Known rows, with every step that occurs
H J Z: [ 17   4   2 -21  10  23  21  11   4  11  26  12 -23 -28 -11  21 -26  36
  46   5 -17 -51 -21 -11 -11   3   9 -41   0]
S J H: [ 29  -3  22  17  28  22  -6 -38   4  48  18 -33 -36 -14  16   4 -31  29
  46   9   0 -33  21 -32  -9  30  16  15 -36]
Z J H Y R: [ 25  33  22  -4  27 -24  -6 -35  -9  -1 -16 -67 -17  86 -11  12 -46  49
  20 -42  10 -29  20  20 -19 -27 -32  23 -62]
F Y: [ 24  11 -14  -4 -20  16  13  -6 -21   8 -26  16  30  34 -10 -30  21  -7
   1 -13 -13 -12 -19  13 -27 -13  -6 -29   7]
F J: [ 15   8  20  16  16  -4  17  17 -18   8 -17 -28 -23 -26  -9  32  11  -2
  31   7 -18  13   6 -22  -3  -6  -4   6 -16]
Y F J Z: [  2   3 -24 -10  55  13  12  13 -41 -28 -15 -23 -75 -36 -30   7   7  21
  66  34  -8 -17   7 -14  -5  -6   8 -19 -32]
Z J H: [ 28   2  29 -14  24   3  -3 -14   0  23  -7 -37 -43  22  20   1 -43  17
  38  -6  11 -21  23 -39   1   5   8 -22 -21]
Y H J Z: [ 27  19  -2 -29  13  14   6  30  -1  -2  41 -13   5   3 -27   5 -21  23
  41 -16   0 -71 -18 -30  -2  14  23 -54 -29]
S J F: [ 26  -6 -18  41  13  38   4 -37 -17  32  -1 -44 -21 -50  12  -1  -3   2
  35  33 -21 -16  29 -42 -10  18   3   0   5]
Z J X: [-16 -26  -7 -37  -3 -30  19 -14 -39  12   6 -39 -39  32  60   4 -42  -9
  43  -5  14 -22  15  -6  13 -11 -28 -12  -3]
H Y F J U: [  5  46 -31 -26  66   2  27  -3 -37  -4  39 -47 -42 -12 -32  34  31  17
  73 -30 -10  15   9  -8   5 -12   8   4 -66]
H Y F J: [ 10  43  -2  -6  56 -21  24  -9 -22 -36  -6 -44 -16   5 -44  16  51  11
  41 -27 -26  22  20   3  16 -31 -12   6 -54]
U J: [ 20  -6  -5 -10  26  19 -15 -26 -20  26  -9 -22  -9   1 -10  21  28   1
  21   3   7   7  -6  -5  -5  -8   0 -16 -16]
R Y: [-14  10   8  16  -2 -25   5  -8  22 -25  19  -8  37  31   1 -23  12 -11
 -17 -28   2  18  -6 -21 -21  11 -16 -26  -7]
Z J S: [ 26   6  11  -5   7  -4  25  14 -32  12  -8  23 -11  12  46  -3 -20  10
  26  -3 -17 -24 -10 -32   8  16  10  -9  20]
Y H J: [ 40  35  23 -17  12 -22   5  17  12  12  33 -23  25  14 -25   0   8   7
  28 -41   0 -42   3 -33  32   2  20 -43 -31]
Z J U: [  8 -15 -19 -37  31  15  10   4 -22  28  22 -26 -50 -10  39  31 -42   4
  47  -5  21 -24  -5 -34  -2   2  21 -30  -9]
J F Y H: [ 47  41 -30  14 -31  37   3  -7 -41  12 -14 -30  54  43 -28 -63  29 -36
   5 -18  -8 -21   5 -24 -31   3  -1 -57 -14]
U J H Y R: [ 39  45  11  -4  28   9 -23 -58 -20  29  -3 -70  -1  82 -44  23   3  49
  23 -39  13  -6   8  37 -32 -23 -42  35 -85]
H J X: [  4   7  12 -35 -17 -28  33 -19 -15  45  46 -19 -10   1  17  15 -19   2
  53 -22  -5 -25  14  -2  31 -11 -27 -10 -13]
H J: [ 30  18  31 -14   6 -12  18  -5  18  22  17  -4  -2 -20 -12  18   5  17
  31 -16 -20 -24   1 -10  21  -7   8 -23  -3]
R Y F J: [  1  25  11  22  45 -43  10  -8  -3 -41  -9 -44 -11   5 -29 -12  48  -6
  28 -20  -7  28  29 -35   7  -7  -6 -33 -40]
U J R: [ 33   5 -20 -37  32  30 -22 -46 -41  48   6 -49   8  14 -22  42   6 -10
  21  18   4  -3 -12  -7 -13 -21  -2  16 -14]
Z J: [  8 -14   7 -13  24 -15   2   1 -10  -6 -20 -20 -23   5  26   8 -19   1
  19  -3   2 -17   7 -24   7 -12   9 -30   6]

Rows
[ -1  29  -7  12   1 -28  -5 -23  -5 -27  -9 -28  20  64 -33   8  -2  34
 -17 -33  -2  -8  -5  56 -20 -28 -39  46 -43] => H Y R
[ 28  30  13  33  31  -4 -10 -57  -1  21  13 -66 -13  57 -17  17 -32  63
  29 -26  -3 -41  16  22 -27  -2 -24  62 -74] => S J H Y R
[-11  13 -17   7  46 -12  12   7 -16 -51   4 -27 -35  -4 -29 -11  19  10
  43   1  -7  -4   4 -30 -27   5  -9 -44 -41] => R Y F J Z
[ 10  34 -13  -4   6 -22 -17 -13  -3 -12  44 -55  83  80 -25 -14  -8 -32
 -17 -39  17 -15 -12 -41 -13  12   2 -11 -34] => J R Y H
[ 26  49  38   4  28   6  26 -12  -2  20  14 -58  -3  25 -33  34   2  21
  34 -40 -28  20  18 -21 -23  -1 -17  21 -71] => F J H Y
[ 44  11 -20   6  -8  35  22 -20 -39  20 -53 -27  -4  13  11 -38   3 -24
  27   5 -22 -18   6 -30 -31 -22  -3 -68  24] => Z J F Y
[ 22  16 -17  16  33 -15 -13 -30  -6   3  54 -74  55  56  -3   0  -9 -11
   6 -19   8 -41  -8 -62 -21  26  11   4 -41] => S J R Y H
[ 36  12  20 -15  28  35 -21 -35 -15  54   4 -37 -22  16 -11  13   8  15
  41  -6  12   3  13 -23 -14   6  -1 -12 -46] => U J H
[ 13  12  -5  -9  25  16  21  21 -31  41  21 -30 -49 -38   0  48  -6  -2
  56   3  -6   7  -5 -35  -6  13  12   3 -35] => F J U
[ 10  19 -23 -21  62   9  13   4 -42  17  16 -42 -74 -47 -12  30  14   5
  81   9   6   1  23 -29  20   2  24 -11 -46] => Y F J U
[ 19  20  -8 -18  29 -30 -16 -10 -14 -15  29 -78  53  89   1  -4 -29 -28
  -3 -36  20 -30  -6 -61 -12   3   4 -39 -30] => Z J R Y H
[ 31  28 -17 -15  27   1 -31 -31 -26  10  37 -81  72  84 -34   4  21 -29
   1 -33  23  -7 -19 -44 -26   3  -2 -29 -51] => U J R Y H
[  0 -38 -32   5  27  42   6  -5 -18   5  13   2 -47 -34  22  16 -38  34
  40  42  -5 -56 -20 -21 -37  22  11  -3  -6] => S J Z
[ 32  35  16 -24  37  33  -3 -44  -8  34  24 -50  11  49 -32  20  19  28
  32 -46  -5  17   3   0 -30  -3 -21   1 -63] => U J H Y
[ 11  52  -3 -22  44   2   3 -38   0 -18  24 -33  -7  41 -40 -24  13  33
  30 -42  -2   3  31  10   8  -8  -6   5 -65] => J H Y F
[ 19  13 -13 -14  27  11 -19 -51 -20  24  24 -60  45  48 -21  20  15 -22
   3 -15   4  14 -16 -30 -33  -9 -14  -7 -21] => U J R Y
[ 63  44 -18 -40   2  24  23  11 -25  55  49  -9  28  28 -22  -6   7  -2
  50 -55   1 -64 -26 -34  -7   5  29 -69 -37] => F Y H J U
[ 52   7 -30  36  -6  55  12 -42 -38  44 -23 -25   3 -19   4 -35  19 -10
  34  21 -33 -28  11 -29 -44  -3   0 -28  11] => S J F Y
[ 40  36  -4 -42 -34 -21  29  -7 -42  38  36 -29  44  71  -6 -34   8 -15
  49 -56  -4 -59  -7  -4  13 -11 -17 -52 -31] => F Y H J X
[ 53  32 -17 -28  -5  34  19  22 -22   8  17   8  27  38 -39 -25  -1  15
  40 -32 -13 -82 -40 -21 -33   3  15 -84 -23] => F Y H J Z
[ 22  44   7 -25  18 -16  14  11  15  21  91 -37  43  26 -13   2  -3  -1
  34 -71  16 -36 -11 -65   2  25  24 -67 -57] => R Y H J U
[ 35  27 -17  -2 -19   6  -1  14 -26  -4 -11 -10  49  65 -25 -46  29 -19
  -6 -34   2 -35 -18  -6 -19  -2   8 -42 -16] => F Y H
[ 34  37  24   2  55   1  -1 -13 -19  13 -12 -55 -63 -12 -31  -4  14  15
  70   2  -4   7  53 -29  26  -1   9  -2 -62] => Y F J H
[ 18  45  33  19  47 -28   6 -20   3  -6   6 -64 -25  19 -32 -23  21   7
  46 -28  -1  21  43 -51   0   4  -9 -29 -69] => R Y F J H
[ 39  38   2 -35  19   4  12  18  -6  46  71 -31   1  -4 -11  22 -11  10
  52 -42  11 -52  -5 -43  24  20  38 -46 -45] => Y H J U
[ 35  25 -24  18 -31  50  17 -27 -32  24 -28 -10  27   7 -16 -44  22 -29
   6   4 -23  -2   4 -10 -42 -15 -12 -39  18] => J F Y
[ 21  42   7  11  23 -27  -3   4 -19  -3  28 -92  57  61 -36  17   8 -33
  11 -30  -6  -4  -3 -62 -19   5   0  -4 -52] => F J R Y H
[ 29  56  34  23  21 -20   7 -23 -15  17 -14 -74 -16  56 -47  37 -12  45
  31 -37 -10  -2  22  16 -24 -22 -38  54 -85] => F J H Y R
[ 17  48  16   7   3 -11 -12 -37  -2   2   4 -45   5  81 -35   4 -24  50
   0 -43   8 -12  14  41 -24 -15 -38  48 -69] => J H Y R
[ 30  28  45  13  20   8   7  -1  -9  40  -5 -45 -36  -8 -15  22 -11  10
  46  -2 -11   7  29 -35 -10  10   2  12 -49] => F J H
[ 12  27  11  12  18 -21  15 -16 -11   9  15 -64  34  29 -23  34   1 -25
  15  -7 -20  17  -4 -45 -26  -5 -12  11 -24] => F J R Y
